Known rows, with every step that occurs:
W-Z-N-K-S: [-1.533  1.130  1.983 -0.620 -0.088 -2.230  3.666 -1.444  0.558 -0.378
 -1.923  1.226  0.169 -1.241 -1.341  0.480  1.006 -0.216  0.908 -0.424
  0.175  1.293  0.914 -0.122]
A-R-Q-N-S-K: [-1.241  0.363  0.373 -0.378  0.306  1.919  2.019 -0.397 -0.573  0.624
  1.567  0.943  0.479 -1.742 -1.269  0.381  1.522 -1.290 -0.304  0.684
  1.210 -0.559  0.019 -0.644]
N-Q: [-0.574  1.089  0.659  0.318  0.659 -1.425 -0.134 -1.117 -0.309 -0.452
  0.816  1.091 -0.192 -1.143 -0.765  0.461 -2.663  2.573  2.604 -1.080
  0.664 -0.697  1.552 -0.309]
R-Q-N-S-K: [-1.153  0.773  0.646 -0.489 -0.074  0.756  1.202 -1.850 -0.459  0.310
  0.317  0.975  0.187 -1.645 -0.993  0.123  1.331 -0.168 -0.252 -0.481
  0.262 -1.628  1.074 -0.321]
Z-N-S-Q: [-1.155  1.328  1.591 -1.485 -0.868  1.200 -3.920 -1.477 -0.346  1.023
 -0.174  1.099  0.134 -1.708 -1.459  0.206 -0.604 -0.262  0.385 -1.069
 -0.062 -0.386  0.525 -1.180]
Q-N: [-0.409  1.327  0.659  1.333  2.152  2.135  2.267 -1.715  0.100 -0.640
 -0.951  0.930  0.150 -1.939 -0.283  0.535 -1.701 -0.725  0.737 -2.118
  0.980  0.328  1.281  0.309]
K-N-A-R-Q: [-0.787  1.000  0.923  0.214  1.043  1.284  1.343 -1.382 -0.086  0.643
  2.012  0.462  0.650 -2.737 -1.751  0.777  0.340  0.378  0.090  0.139
  0.831 -1.366 -1.271 -1.039]
A-R-Q-N-K-S: [-1.722 -0.207  0.640 -0.202  0.404  1.021  1.888 -0.616 -0.740 -0.469
  1.110  0.433  0.391 -1.706 -1.411  0.651  1.405 -1.496  0.146  0.279
  1.388 -0.194  0.357 -0.445]
R-Q-S-K-N: [-1.423  0.026  1.080 -1.820  1.084 -0.546  0.383 -3.085 -0.657 -0.923
  1.692  0.182  0.017 -1.816 -0.747  0.233  0.304  1.086 -0.423 -0.620
  0.405 -2.575  2.242  0.442]
A-N-S-Q: [-0.715  1.666  2.041 -0.446 -1.814  1.437 -5.692 -1.803 -0.388 -0.376
  1.676  1.403  0.131 -1.946 -0.493  0.308 -1.127  0.286  0.690 -0.531
  0.269 -0.376 -0.070 -1.419]
K-S: [-1.550  0.662  2.024 -0.587  1.054 -1.631  1.185 -1.805  0.278 -0.564
 -0.807 -0.077  0.939 -1.746  0.654  0.340 -0.854  1.318  1.417 -2.503
  0.811 -0.316  0.824  0.432]
K-S-Q-N-A: [-1.650  0.130  1.912  0.615 -0.138 -0.641 -2.901 -1.359  0.122  0.156
 -2.051 -0.100  0.577 -2.181  0.578  0.553  0.493  0.116  0.539 -1.928
  0.718 -0.396 -0.654 -0.601]
N-K-S: [-1.419  0.857  2.099 -0.790 -0.633 -3.578 -0.660 -1.403  0.040 -0.237
 -0.743 -0.255  1.774 -0.844 -0.042  0.259 -0.929  1.167  1.471 -1.270
  0.231  0.074  2.299 -0.178]
W-Z-F: [-0.184  1.187  0.191  0.710  1.916 -0.830  8.624 -0.786  1.082 -0.854
 -0.804  1.900 -0.317 -1.170 -1.035  0.293 -0.374  0.496  1.561 -0.736
  1.260  0.305  0.189  0.008]
S-N-A-R: [-0.592  1.921  1.103  1.162 -0.377  2.224 -0.251 -0.656  0.274  0.583
  2.106  1.027  0.619 -2.312 -0.503  0.409 -1.272 -0.502  0.936  0.885
  1.051  0.759 -2.145 -1.196]
Q-N-A: [-0.436  1.517  0.725  1.988  1.956  1.724  1.438 -0.504  0.536  0.697
 -1.264  0.838  0.321 -2.135 -0.267  0.358 -0.570 -1.148  0.840 -1.117
  0.985  1.192 -0.261 -0.037]
S-N-K: [-0.464  2.125  1.533  0.092 -1.891 -0.129 -1.491 -2.556 -0.143 -0.661
  1.313  0.826  1.107 -1.305 -0.609  0.291 -2.730  0.752  1.108 -0.148
  0.050 -0.336  1.168 -1.038]
N-A-R-Q-S: [-1.280  0.352  1.074  0.327  2.189  1.250  1.211  1.183 -0.258  0.737
  1.939  0.503  0.183 -1.976 -1.027  0.260  1.089 -1.296  0.635  1.110
  1.421  0.851 -1.040 -0.351]
W-F: [ 0.047  0.381  0.631  0.465  1.238  0.873  8.267 -0.829  0.137 -0.551
 -0.581  1.349  1.342 -1.076  0.367  0.454 -0.584  0.399  1.897 -2.310
  0.857  0.942  0.825  0.496]
K-S-Q-R: [-1.679 -0.429  1.914 -0.609  0.647 -0.395 -4.293 -1.539 -0.236 -0.263
 -0.946 -0.376  0.268 -1.992  0.557  0.561 -1.117  0.656  1.026 -2.371
  0.521 -1.439  0.298 -0.024]
R-Q-N-S: [-1.119  0.841  0.570 -0.095  0.864  1.544  1.691 -1.397 -0.657 -0.006
  0.604  1.037 -0.296 -1.763 -1.387  0.204  1.066 -0.755  0.077 -0.668
  0.371 -1.537  1.025 -0.329]
A-R-Q-N: [-1.013  0.249  0.491  0.397  1.859  3.628  3.366 -0.602 -0.779 -0.697
  1.756  1.087 -0.126 -1.995 -1.576  0.755  0.436 -1.708  0.134 -0.003
  1.614 -0.193 -0.182 -0.367]
A-R: [-0.562  0.980  1.247  0.300  2.147  2.342  2.687  0.031 -0.252 -0.266
  1.618  0.851  0.867 -1.712 -0.718  0.650 -1.745 -0.483  1.153 -0.595
  1.628  0.675  0.015 -0.351]
N-S-Q: [-0.724  1.437  1.998 -0.425 -0.421 -0.215 -3.239 -0.361 -0.486  0.998
  0.321  0.682  0.994 -1.370 -0.282  0.098 -1.025  0.758  0.740 -1.016
 -0.136 -1.592  0.774 -1.411]
W-Z-N-K-S-Q: [-1.539  0.804  2.340 -0.545 -0.901 -1.936  1.011 -1.548  0.263 -0.437
 -2.015  1.239  0.133 -1.257 -1.341  0.598  1.098 -0.038  0.576 -0.363
  0.018  0.686  0.438 -0.751]
N-A-R-Q: [-0.925  0.781  1.423  0.672  1.519  1.949  1.796  0.945 -0.118  0.919
  1.721  0.887  0.580 -1.983 -1.236  0.488  0.850 -0.852  0.920  0.924
  1.278  0.830 -2.056 -0.879]

Rows:
[-1.405  0.478  0.969 -0.900  1.164  1.254  0.224 -2.519 -0.969 -1.538
  2.592  0.712 -0.799 -1.865 -0.984  0.095 -0.369 -0.037  0.195 -0.169
  0.566 -1.762  1.483  0.212] -> R-Q-S-N
[-0.685  1.632  0.311  0.798  1.259  0.801  1.173 -0.773  0.075  0.689
 -0.835  0.795  0.350 -1.775 -0.343  0.064 -0.651 -0.934  0.556 -1.392
  0.463 -0.267  1.572 -0.081] -> Q-N-S
[-1.236  0.438  0.249  0.045  1.209  2.772  2.708 -0.005 -0.774  0.230
  2.031  1.020 -0.013 -1.909 -1.675  0.475  1.108 -1.848  0.042  0.466
  1.294 -0.573 -0.044 -0.621] -> A-R-Q-N-S
[-2.017  0.523  1.466 -0.228 -1.061 -0.319 -0.300 -1.498  0.142  0.108
  1.288  0.213  0.441 -2.388 -0.172  0.311  1.134  0.062  0.640  0.211
  0.954 -0.320 -2.020 -0.674] -> K-S-N-A-R-Q
[-1.174  0.543 -0.190 -0.936  0.795  0.974 -2.941 -1.643 -0.262  0.123
  0.475  1.116 -1.401 -1.729 -1.883  0.524 -2.304  0.439  1.953 -1.066
  0.542  0.065  1.272  0.220] -> Z-N-Q-R
[-0.539  1.732  0.482  0.503 -1.248  0.054 -1.424 -2.613 -0.292 -0.767
  1.947  1.343 -0.429 -1.678 -0.637  0.387 -3.073  2.177  1.951 -0.285
  0.411 -1.191  0.480 -0.904] -> S-N-Q
[-1.348  0.832  0.704 -0.293  1.418 -1.540  3.374 -1.135  0.205 -0.747
 -0.628  1.753 -1.469 -1.418 -1.592  0.403  0.137  0.281  1.373 -0.084
  0.526  0.787  1.453  0.300] -> W-Z-N-Q-S
[-0.552  1.206  1.321 -0.321 -0.390 -0.701  0.080 -1.960  0.669  1.447
  0.505  0.294  1.916 -2.140 -0.111  0.556 -0.458  1.570  0.014 -0.130
  0.721 -0.674 -0.440 -0.707] -> S-K-N-A-R
[-1.540  1.047  1.721 -0.437 -0.711 -0.907 -0.324 -2.906  0.273 -0.797
  0.156  0.165  0.648 -2.097  0.565  0.299 -1.195  1.190  1.063 -1.762
  0.624 -0.814 -0.004 -0.067] -> K-S-N
[-1.137  0.552  0.638 -0.196  1.778  0.494  0.527 -1.178 -0.195  0.465
  2.146  0.097  0.206 -2.735 -1.513  0.596  0.552 -0.173 -0.167  0.378
  0.912 -1.461 -0.303 -0.518] -> K-N-A-R-Q-S
[-1.389  0.718  0.795 -0.672  0.592 -2.223  2.577 -1.468  0.439 -0.399
 -0.875  1.669 -1.025 -1.261 -1.190  0.323  0.432  0.831  1.094  0.159
  0.413  0.620  1.522  0.323] -> W-Z-N-Q-S-K
[-0.829  1.526  1.065  0.795 -0.655  2.621 -0.007 -0.928 -0.118  0.324
  2.761  1.167  0.261 -2.333 -1.027  0.403 -0.216 -0.605  0.638  1.343
  0.994  0.028 -2.430 -1.338] -> S-N-A-R-Q
[-0.600  0.658 -0.370 -0.101  1.153 -0.754 -1.875 -2.616 -0.283 -0.151
  1.304  0.327 -0.629 -2.313 -1.399  0.796 -3.012  2.190  1.562 -1.356
  0.277 -2.783  1.803 -0.051] -> K-N-Q-R
[-1.067  0.545  0.949 -1.464  1.552 -1.816 -0.652 -2.834  0.133 -0.338
  0.538 -0.235  0.730 -1.813  0.395  0.077 -1.470  1.480 -0.103 -1.337
  0.518 -1.516  3.135  0.894] -> Q-S-K-N
[-0.641  1.876  0.944 -0.707  0.411 -0.878  0.431 -2.343  0.022  0.686
  0.908  0.306  0.966 -2.224 -0.930  0.315 -1.289  1.513  0.389 -1.453
 -0.114 -2.586  1.437 -0.684] -> K-N-S
[-0.832  1.210  1.511 -0.518 -1.156  2.113 -7.170 -1.468 -0.421 -0.106
  1.681  1.139 -0.344 -2.132 -0.508  0.314 -1.508 -0.354  0.749 -0.405
  0.256 -0.505  0.086 -1.034] -> A-N-S-Q-R
[-1.055  0.257  0.582  0.213  0.812  2.378  2.427 -0.444 -0.898 -0.457
  1.790  0.919  0.327 -1.607 -1.852  0.704  0.598 -1.701  0.204  0.611
  1.349  0.026  0.521 -0.644] -> A-R-Q-N-K
[-1.527  0.079  0.629 -0.875  0.454  1.235  0.260 -0.690 -1.107 -0.876
  3.468  0.539  0.040 -1.564 -1.543  0.358  0.139 -1.291  0.138  1.410
  1.143 -0.534  1.099 -0.465] -> A-R-Q-S-N-K
[-1.220  1.636  1.219 -2.073 -1.028 -0.109 -1.502 -1.933  0.314  1.574
 -0.304  1.002  0.818 -1.451 -0.907 -0.069 -0.219  0.386  0.345 -0.851
  0.007  0.210  1.104 -0.419] -> Z-N-S-K
[-1.151  0.287  0.285 -0.847  0.703 -3.357 -1.724 -1.338 -0.234 -0.289
  0.908  0.447 -0.246 -0.939  0.121  0.041 -1.985  2.599  1.802 -0.475
  0.663 -0.923  3.213  0.564] -> N-Q-S-K
[-1.494 -0.270  0.660 -1.425  1.353  0.958  1.566 -1.527 -0.800 -0.501
  2.817  0.295  0.253 -2.032 -1.173  0.522  0.558 -0.224 -0.476  0.501
  1.274 -1.592  1.009 -0.045] -> A-R-Q-S-K-N
[-0.805  1.770  1.517 -1.186 -0.641 -1.967 -0.471 -0.838  0.352  1.649
  0.098  0.561  1.802 -1.088  0.329 -0.259 -0.665  1.572  0.752 -0.718
 -0.013 -0.734  1.501 -0.474] -> N-S-K
[-1.099  0.645  1.004 -1.004  1.465 -2.181 -1.169 -2.069  0.379  0.548
  0.326 -0.304  0.869 -1.952  0.399  0.011 -0.769  1.180 -0.042 -0.719
  0.510 -0.962  2.167  0.657] -> Q-S-K-N-A
[-0.999  0.364  1.223 -0.314  1.642  2.825  3.139 -0.393 -0.846 -0.646
  2.595  1.053  0.243 -1.744 -1.571  0.692 -0.050 -0.692  0.636  0.095
  1.459 -0.397 -0.396 -0.537] -> A-R-Q
[-1.243  0.399  0.714 -0.948  1.502 -1.414 -0.634 -1.312  0.248  0.650
  1.032 -0.307  0.914 -2.083  0.200  0.115 -0.374  0.414 -0.234  0.025
  0.983 -0.572  1.668  0.420] -> Q-S-K-N-A-R
[-0.606  1.150  0.337  2.120  2.038  2.487  2.044  0.470  0.379  0.847
 -0.412  0.831  0.350 -2.246 -0.532  0.519 -0.074 -1.992  0.634 -0.253
  1.542  1.721 -0.959 -0.298] -> Q-N-A-R
[-1.117  1.124  0.952 -0.524  0.272 -1.173 -2.013 -1.961 -0.386 -0.962
  1.576  0.102  0.252 -1.361 -0.113 -0.097 -2.266 -0.046  0.685 -0.083
  0.346 -0.348  3.069  0.209] -> Q-S-N-K
[-0.834  0.853  1.319 -0.470  0.304  0.401 -4.923  0.002 -0.567  1.302
  0.331  0.357  0.380 -1.584 -0.337  0.124 -1.530 -0.015  0.862 -0.927
 -0.173 -1.769  0.918 -0.953] -> N-S-Q-R
